What can hang from each mark
faledol: fopazug karig
nolum: bobu fipiru karig nebis nunel
bobu: nolum
karig: faledol nolum
fopazug: faledol nolum

Each row was made from one small tree. The marks that hang from a mark follow it in brackets, in alphabetical order. Every link used is in the known rows. Write each row's tree.
(in the rows, 128 means zero)
Known rows
karig(faledol nolum(fipiru)): [101 106 202 148 109  99 167 100 190  79 153  91  92 140 109 131 123 109
 166 181 161]
nolum(bobu karig nunel): [100 138 133 116 120 140  99  99 138 168 130 159 120 201 119 133  98 126
  95 131 130]
nolum(nebis): [ 85  96 186 160 122 137  92  88 138 116 172 103 131 145 148 164 137 125
 174 149 155]
fopazug(nolum(bobu fipiru)): [ 95 142 166 116 117 134  99  87 133 142 123 125 153 177 155 145  86 119
 126 121 127]
faledol(fopazug karig): [ 74 108 140 133 106 125 103  87 117 107 102 110  98 151 151 181 154 137
 163 152 154]
nolum(fipiru): [ 64  92 193 133 114 122 131  62 131  97 146  91 148 159 138 126  97 114
 144 138 144]
karig(faledol nolum(bobu)): [131 135 174 153 107 102 123 135 191 112 137 115  59 149 121 159 158 117
 183 194 160]
faledol(karig(nolum(bobu nebis nunel))): [123 123 171 149 117 163 121 136 156 143 140 153 117 165 122 208 125 171
 119 130 163]
nolum(karig): [ 77 111 161 124 108 116 104  84 150 135 130 116 121 167 159 151 127 117
 160 156 126]
karig(faledol): [100 106 171 141 117 116 102 100 156  93 139  89  94 137 133 135 162 115
 196 187 158]
nolum(bobu karig(faledol(fopazug))): [112 171  84 136 102  90  99 109 146 154 100 136  41 196 113 116 126  91
 136 173 137]
fopazug(faledol nolum(karig nunel)): [132 133 146  82 136 132  59 120 150 161 116 149 156 129 140 155 140 143
 136 140 130]
faledol(fopazug(nolum)): [ 95 124 148 136 122 118  83  90 136 122 143 129 113 143 154 176 163 112
 164 155 143]
bobu(nolum(karig)): [ 90 130 175 150 103 102 124 112 189 117 122 108  98 145 158 170 133 120
 167 186 125]
fopazug(faledol): [103  96 188 119 126 113  68 103 141 107 123  93 130 100 152 148 165 136
 200 169 156]
bobu(nolum(fipiru karig nebis nunel)): [ 88 134 167 159 120 134 158 101 168 132 163 127 137 173  97 132  58 125
  82 134 137]
fopazug(faledol(karig(nolum))): [117 100 199 110 109 113 100 138 172  98  90  98 112  84 165 207 179 172
 205 175 160]
karig(faledol(fopazug) nolum(fipiru nebis)): [108 127 160 181 109  95 166 103 170  93 178 107  65 151  85 129 118  96
 139 172 175]
faledol(karig): [ 77  91 175 119 107 141  98  91 130 105 101  98 132 140 174 191 148 156
 184 150 148]

Write each row's tree
[108 144 129 138 122 152  91 106 135 184 152 162 128 206 114 140  86 129
  92 117 135]	nolum(bobu karig nebis nunel)
[ 89 132 149 152 122 126 109  77 120 129 168 124 139 165 133 148  99 107
 121 121 144]	faledol(fopazug(nolum(fipiru nebis)))
[104 130 144 159 128 130  76  96 134 135 170 132 122 148 148 183 152 112
 157 143 149]	faledol(fopazug(nolum(nebis)))
[112 150 142 158 102  86 158 106 168 107 135 121  47 172  86 118 110  92
 125 172 163]	karig(faledol(fopazug) nolum(bobu fipiru))
[142 153 157 124 132 132  29 137 140 163 121 127 143 122 161 173 143 144
 175 140 144]	fopazug(faledol nolum(bobu nebis))
[107 146 130 151 121 117 110  93 135 119 159 113 109 158 112 125 110  99
 137 147 157]	karig(faledol(fopazug(nolum(fipiru nebis))))
[125 134 123 134 138 132  92 110 142 119 153 144  97 149  97 141 164 114
 138 163 160]	karig(faledol(fopazug(nolum(nunel))))
[ 82 127 171 139 115 125 163  93 172 119 140 121 133 171 104 125  69 122
  87 145 128]	bobu(nolum(fipiru karig nunel))
[ 87 153 120 134 113 116 113  77 125 163 148 139 131 191 138 142  77  99
 100 119 125]	faledol(fopazug(nolum(fipiru karig nebis)))
[ 77 108 169 137  96 109 168  88 147  91 114 110  97 151 131 178 117 134
 131 147 158]	faledol(fopazug karig(nolum(fipiru)))
[ 86 103 162 133 112 131 174  89 139  99 131 134 111 162  94 166 107 140
  88 129 167]	faledol(fopazug karig(nolum(fipiru nunel)))
[ 73 133 178 143 100 100 155  91 180 110 122 100 115 161 140 138  80 111
 129 161 120]	bobu(nolum(fipiru karig))
[114 119 160 166 109  87 139 114 184  85 155 113  41 132 107 157 182 101
 183 203 171]	karig(faledol(fopazug) nolum)
[119 117 168  81 121 135  47 127 137 125  69 105 152  93 191 203 170 174
 206 152 141]	fopazug(faledol(karig) nolum)
[ 97 139 105 135 105  91 112  94 149 129 121 120  54 170 118 120 145  93
 156 186 144]	nolum(karig(faledol(fopazug)))
[ 97 126 166 146 122 128 131 115 182 124 140 132 113 154 120 159 122 131
 125 168 132]	bobu(nolum(karig nunel))
[ 78 141 144 114 100 117 124  75 134 159 109 125 125 209 140 112  57 108
 104 125 118]	nolum(bobu fipiru karig)
[106 117 185  95 128 118  78  97 137 115 118  98 166 111 156 142 119 130
 167 138 140]	fopazug(faledol nolum(fipiru))
[103 111 194 185 134 148 120 120 171 105 185 118 127 133 109 172 130 141
 141 158 161]	bobu(nolum(nebis nunel))
[ 80 138 171 164 105 111 151 100 174 125 146 103 121 164 134 143  69 116
 125 153 127]	bobu(nolum(fipiru karig nebis))
[106 112 198 167 110 110 160 109 183  91 179  94  96 144 104 137 112 115
 159 170 168]	karig(faledol nolum(fipiru nebis))
